Each row was made from one path, in order. Every step used is in the known rows, and no mark comes twice. Write each row's path.
Known rows
kabi > fani > vopu: [  7,  -3,   4,   8,   8,   1,  18,   7,   5,  12, -18,   1,  28,   0,  -8,
  15,  11, -24,  13,  19, -15, -35,  -2,   7,  -1,   3,   4, -22,  21]
kabi > pekivo: [-13,   2,  -6,  -9,  -1,  11,  19,  11,  -4,   2, -25,   0,  14,   3,  -9,
   0,  11, -25,   2,  13, -13, -25,   2,  -2,   8,   4,   2, -12,  23]
tiko > rupa > mudu: [ -3,   2,  -7,   4,   2,   9,   3,  17,   2,   9, -24,  -6,  13,  -7, -13,
  10,   8, -43,   7,  29,   2, -26,  22,  -1,   9,   7, -19,  -9,  16]
rigi > pekivo: [-13,  14, -10,  -9,  -3,   9,  26,  10,   0,  16, -29, -18,  30,  -3,  -6,
   4,  18, -28,   0,   0,  -4, -19,   0,  -7,  -5,   4,   3, -11,  18]
mudu > lagis: [  5,  10,   2,   1,  -2,   9,  13,   8,  -4,  -2, -28, -23,  33,  -7, -11,
  -1,   1, -28,   6,   1,  12, -20,   5,  -4,   0,   5,  13, -11,  15]
rupa > mudu: [ -5,   8,   2,   0,  -4,   6,   6,  15,  -2,   2, -12, -12,  16,   2, -18,
   2,  13, -24,   6,  16,  -7, -31,  28,  -1,   1,   3,  -5, -11,  20]
kabi > pekivo > nipo > mudu: [-18,  12,  -2,  -5,  13,  16,   9,  17,  -5,  19, -30,   3,  15,   7,  -5,
   1,  12, -26,   7,  20, -16, -17,   3,  -2,   4,  19,   6,  -2,  40]
gosa > vopu: [-11,  -9,  -5,  -3,  -1,  -3,  10,  -6,  13,   4, -22,  -8,   2, -11, -15,
  -6,  13, -25,  -6,  -3,  -5, -27,  -3, -16, -11,   0,  -2, -16,  15]
fani > vopu: [ -2,   4,  -2,  -5,   2,   2,  12,   3,   2,   5, -19,  -7,  28,  -2,  -8,
  15,  11, -21,  10,  -3, -11, -29,   8,  12,   6,   2,   6, -19,  14]
kabi > gosa: [  0,  -3,  -4,  -1,   0,   2,  17,   7,   5,  -6, -11, -17,  13, -10, -13,
 -11,   6, -36,  -7,  15,  -5, -29,  11,  -1,  -4,  -7,  -3, -10,  14]
rupa > mudu > rigi > pekivo: [ -4,  16,  -6, -13,   0,  17,  15,  22,  -1,  -6, -18, -14,  27,  10,  -9,
   2,  22, -19,   2,  29,   1, -30,  30,  -6,   4,   9,  10,  -8,  20]
nipo > tiko: [ -6,   7, -12,  -1,  -3,  16,   3,  -2,  10,  10, -24, -12,  16, -10, -18,
  -4,   7, -31,   0,  -4, -16, -27,   5,  11,   0,  -2,  -2,  -1,  37]
tiko > rigi > pekivo > nipo: [-22,  10, -14, -14,  11,  21,  22,  12,   5,  16, -46, -15,  28,   0,   0,
 -11,  22, -32,  -6,   9,  -7, -14,  -3,  -6,  -8,  19,   0, -10,  17]
rupa > mudu > rigi > pekivo > nipo > tiko: [ -9,  21, -13, -12,   8,  23,   6,  19,   3,   6, -20, -10,  28,  10,  -4,
   1,  21, -23,   6,  30,  -7, -24,  30,  -1,   2,  12,  13,   0,  30]
tiko > rigi > pekivo: [-15,   8, -13, -16,   1,  17,  28,   9,   5,   2, -44, -18,  28,  -3,  -7,
 -10,  23, -31, -11,   6,  -3, -20,  -1,  -4,  -4,  13,  -4, -12,  16]
kabi > pekivo > vopu: [-16,   5,  -2, -12,  12,   5,  19,   7,   7,  16, -27,   4,  13,   9, -11,
  -2,  16, -23,   9,  16,  -6, -19,   0,  -4,  10,  13,   9, -12,  14]
mudu > rigi > pekivo > nipo > tiko > rupa: [-12,  15, -24, -11,  13,  31,  11,  18,   8,  18, -38,  -7,  28,   2,   6,
  -2,  15, -33,   2,  27,  -3, -16,   3,  -2,   2,  16,  13,  -1,  26]
rupa > mudu > lagis: [  4,  15,   7,   0,  -1,   6,   7,  14,  -6,  -7, -15, -21,  31,   1, -16,
   4,  10, -26,  10,  18,   8, -26,  31,  -4,   4,   6,   6,  -8,  18]
rupa > tiko > rigi > pekivo: [-15,   2, -10, -13,  -9,   3,  22,   9,   1,  -2, -23,  -8,  23,   4,  -5,
  -8,  12, -28,  -6,  -3,  -9, -21,  19,  -1,   5,  14,  -4,   0,  23]
lagis > pekivo: [  7,  13,  -2, -10,  -2,  28,  13,   7,  -5,   4, -29, -23,  10,  -4, -15,
   9,  17, -25,   6,  -2, -14, -26,  -1, -10,   2,   0,   1, -10,  19]
rupa > tiko: [ -8,  -3,  -4,   0, -14,  -3,   7,   9,  -3,   5,  -6,  -4,  12,   1, -10,
  -2,  -2, -23,   4,  -8, -13, -27,  21,   1,   5,   2,  -2,  -4,  24]
lagis > pekivo > nipo > tiko > rupa > mudu: [  0,  23, -11,  -7,  15,  36,  -2,   8,   1,  21, -31, -14,  12,  -2,  -8,
  14,  17, -40,  15,  17, -20, -17,  12,  -5,   6,   9,  -6,   5,  31]
nipo > mudu: [ -1,  11,   6,   4,  -5,  12,   7,  13,  -2,   7, -27, -16,  15,  -6, -23,
  -1,  11, -22,   0,   4,  -4, -25,   8,   5,  -2,  13,  -3,  -5,  42]
mudu > lagis > pekivo > rupa > tiko: [ 14,  18,   4,  -4,   2,  20,   7,  10,  -7,   3, -20, -21,  32,  -3, -10,
  11,  10, -25,  16,   3,   3, -13,  15, -13,   8,  10,   8,   8,  25]
tiko > rigi > pekivo > rupa > mudu > lagis: [ -8,  15,  -7, -13,   8,  18,  20,  15,   5,   3, -36, -17,  42,  -1,  -9,
  -5,  29, -30,  -2,  22,   7, -12,  17,  -8,  -2,  21,  -4,   1,  22]
kabi > fani: [  4,  -7,   2,  11,   2,   8,  16,  14,   5,  15, -21,  -3,  18,  -4, -12,
   0,   8, -27,   6,  21, -11, -34,  -7,  -2,  -9,   1,   0, -19,  25]
lagis > pekivo > rupa > tiko > rigi: [  3,   7,  -5, -11,   1,  27,   6,  12,  -1,   9, -21, -11,  13,  -1, -13,
   5,  20, -22,   7,   4, -16, -18,  14, -11,   7,  12,  -8,   8,  30]

Write each row's path
[-19,  24,  -6,  -4,  10,  16,  17,  16,  -2,  32, -34, -15,  31,   1,  -2,
   4,  19, -28,   5,   8,  -7, -10,   1,  -7, -10,  18,   5,  -2,  34] => rigi > pekivo > nipo > mudu
[-12,  17, -20, -14,   9,  30,  12,  16,   6,  15, -34, -10,  29,   5,   4,
  -6,  16, -23,   1,  18,  -7, -19,   3,  -2,  -2,  13,  21,  -2,  28] => mudu > rigi > pekivo > nipo > tiko
[ 11,  17,  -3, -10,   6,  36,   2,  21,  -2,   7, -19, -14,  15,   3, -15,
  12,  27, -17,  13,  25, -10, -24,  21, -13,   6,   9,   1,   3,  28] => lagis > pekivo > rupa > mudu > rigi
[ 13,  23,   8,  -6,   1,  17,  10,  12, -10, -11, -20, -27,  29,   3, -17,
  12,  16, -26,  13,  17,   5, -24,  30, -10,   8,   7,   7,  -4,  18] => rupa > mudu > lagis > pekivo
[-19,  15,  -9, -12,  11,  22,  20,  14,   4,  14, -47, -16,  29,   0,  -4,
 -10,  24, -31,  -7,  12,  -6, -12,   0,  -3,  -7,  25,  -1,  -5,  29] => tiko > rigi > pekivo > nipo > mudu
[  2,  11,   3,   5,   6,  12,  -3,  19,   1,  14, -11,  -9,  32,  -3, -15,
   5,  15, -22,  14,  25,   6, -17,  30,  -6,   1,  11,  -3,   5,  28] => pekivo > rupa > mudu > lagis
[ 11,  15,  -1,   0,   6,  17,   7,  15,  -4,  -1, -29, -18,  24,  -6, -12,
  18,  11, -46,  13,  30,  11, -21,  23,  -8,  14,  10, -10,  -3,  15] => tiko > rupa > mudu > lagis > pekivo
[  7,  17,   0,  -6,   5,  29,   2,  16,  -4,  14, -17, -15,  15,   0, -17,
  15,  26, -21,  14,  17, -13, -21,  20, -12,   4,   6,  -8,   3,  28] => lagis > pekivo > rupa > mudu
[-15,   5, -13, -12,   5,  20,  21,  14,   9,  14, -40, -12,  30,  -5,  -7,
  -9,  27, -28,  -6,  13,  -3, -14,   2,  -6,  -5,  17,  -8,  -3,  22] => tiko > rigi > pekivo > rupa
[ -7,   8, -15, -12,  -1,  19,  13,  23,   3,   9, -19,  -4,  29,   6,   0,
  -2,  17, -15,   2,  19,  -1, -19,  16,  -8,   4,  13,  12,   3,  26] => mudu > rigi > pekivo > rupa > tiko
[ 15,  20,   4,  -7,   1,  23,  15,   7,  -8,  -6, -33, -31,  31,  -5, -12,
   9,  10, -28,  11,   0,   6, -19,   3, -12,   5,   5,  14,  -6,  16] => mudu > lagis > pekivo
[  1,  24,   2,  -6,  11,  34,   4,  13,  -7,  21, -34, -20,  11,   0, -12,
   9,  17, -25,  11,   6, -17, -17,   0,  -9,  -2,  15,   5,  -1,  35] => lagis > pekivo > nipo > mudu
[-13,  12, -19, -11,   5,  25,  12,   2,  16,  13, -37, -11,  30,  -9, -12,
 -10,  24, -34,  -6,   7, -13, -15,   6,   7,  -1,  12,  -8,  10,  40] => nipo > tiko > rigi > pekivo > rupa
[ -4,  15, -20,  -6,   5,  23,   6,   9,  11,   5, -29,  -7,  25,  -6, -11,
   6,  16, -43,   3,  29,  -5, -23,  22,   7,  11,   9,  -8,   7,  36] => nipo > tiko > rupa > mudu > rigi > pekivo
[-13,  13, -16, -13,   9,  26,  16,  22,   2,  14, -34, -11,  28,   8,   6,
  -5,  16, -20,   1,  20,  -2, -20,   2,  -8,  -4,  14,  22, -11,  18] => mudu > rigi > pekivo > nipo
[-13,  17,  -7,  -5,   4,  11,  15,  19,   2,  25, -17,  -9,  36,   0,  -8,
   9,  27, -24,   9,  19,  -3, -14,  21, -11,  -4,  10,  -6,   3,  27] => rigi > pekivo > rupa > mudu
[ 15,  19,   3,  -4,   6,  26,   9,  10,  -6,   6, -29, -25,  33,  -6, -12,
  10,  14, -26,  15,   7,   7, -13,   5, -14,   3,   9,   9,   2,  22] => mudu > lagis > pekivo > rupa
[ 14,  23,  11,  -4,   2,  23,   7,  14,  -6,  -6, -30, -22,  30,  -2, -20,
   3,  16, -24,   6,   9,   5, -13,  20,  -5,   8,  26,   2,  16,  48] => nipo > mudu > lagis > pekivo > rupa > tiko > rigi
[ -1,  17,  -2,  -6,  -2,  19,  10,  24,   0,   6, -21,  -8,  28,   5, -12,
   0,  19, -14,   1,  19,   1, -18,  21,  -2,   5,  23,   7,  11,  50] => nipo > mudu > rigi > pekivo > rupa > tiko
[-22,  17, -13,  -7,   9,  14,  19,  13,  -1,  34, -32, -12,  31,   1,   4,
   3,  16, -29,   6,   5,  -9, -11,  -2,  -9, -10,  11,   7,  -8,  18] => rigi > pekivo > nipo
[ -3,   8, -14,  -5,   5,  17,  11,  23,   2,   3, -29,  -7,  22,  -1,  -6,
  10,  16, -39,   4,  40,   8, -25,  23,  -5,  11,  12,  -8,  -7,  16] => tiko > rupa > mudu > rigi > pekivo
[  7,  25,   6,  -5,   9,  20,   5,  14,  -9,   1, -21, -24,  29,   5, -10,
  12,  14, -28,  17,  19,   1, -20,  28, -11,   4,  11,   9,  -3,  19] => rupa > mudu > lagis > pekivo > nipo
[-17,  11, -14,   1,  11,  21,  -5,   5,   8,  34, -27,  -6,  16,  -5,  -4,
  -6,   4, -32,   8,   3, -20, -17,   2,   7,  -7,   7,   4,   0,  35] => pekivo > nipo > tiko
[-21,  19, -21,  -5,  14,  19,  13,   8,   7,  37, -37,  -8,  32,  -5,   4,
   6,  15, -44,   7,  12, -11,  -8,   0,  -2,  -4,  12,  -2,   3,  29] => rigi > pekivo > nipo > tiko > rupa
[  5,  24,  -1, -10,  12,  41,   4,  18,  -6,  13, -35, -19,  12,   4,  -8,
   6,  18, -21,   9,  14, -13, -20,   2,  -8,   1,  18,  13,  -2,  35] => lagis > pekivo > nipo > mudu > rigi
[-14,  20,  -6, -12,  13,  21,  22,  13,   1,   8, -50, -21,  40,   0,  -3,
  -9,  22, -33,  -4,  13,   4,  -8,   2,  -5,  -6,  28,   6,  -2,  28] => tiko > rigi > pekivo > nipo > mudu > lagis
[ 16,  27,  13,  -2,   1,  23,  11,  10,  -9,  -6, -34, -31,  28,  -5, -22,
   8,  13, -25,   7,   4,   7, -19,   8,  -5,   4,  16,   8,   2,  40] => nipo > mudu > lagis > pekivo
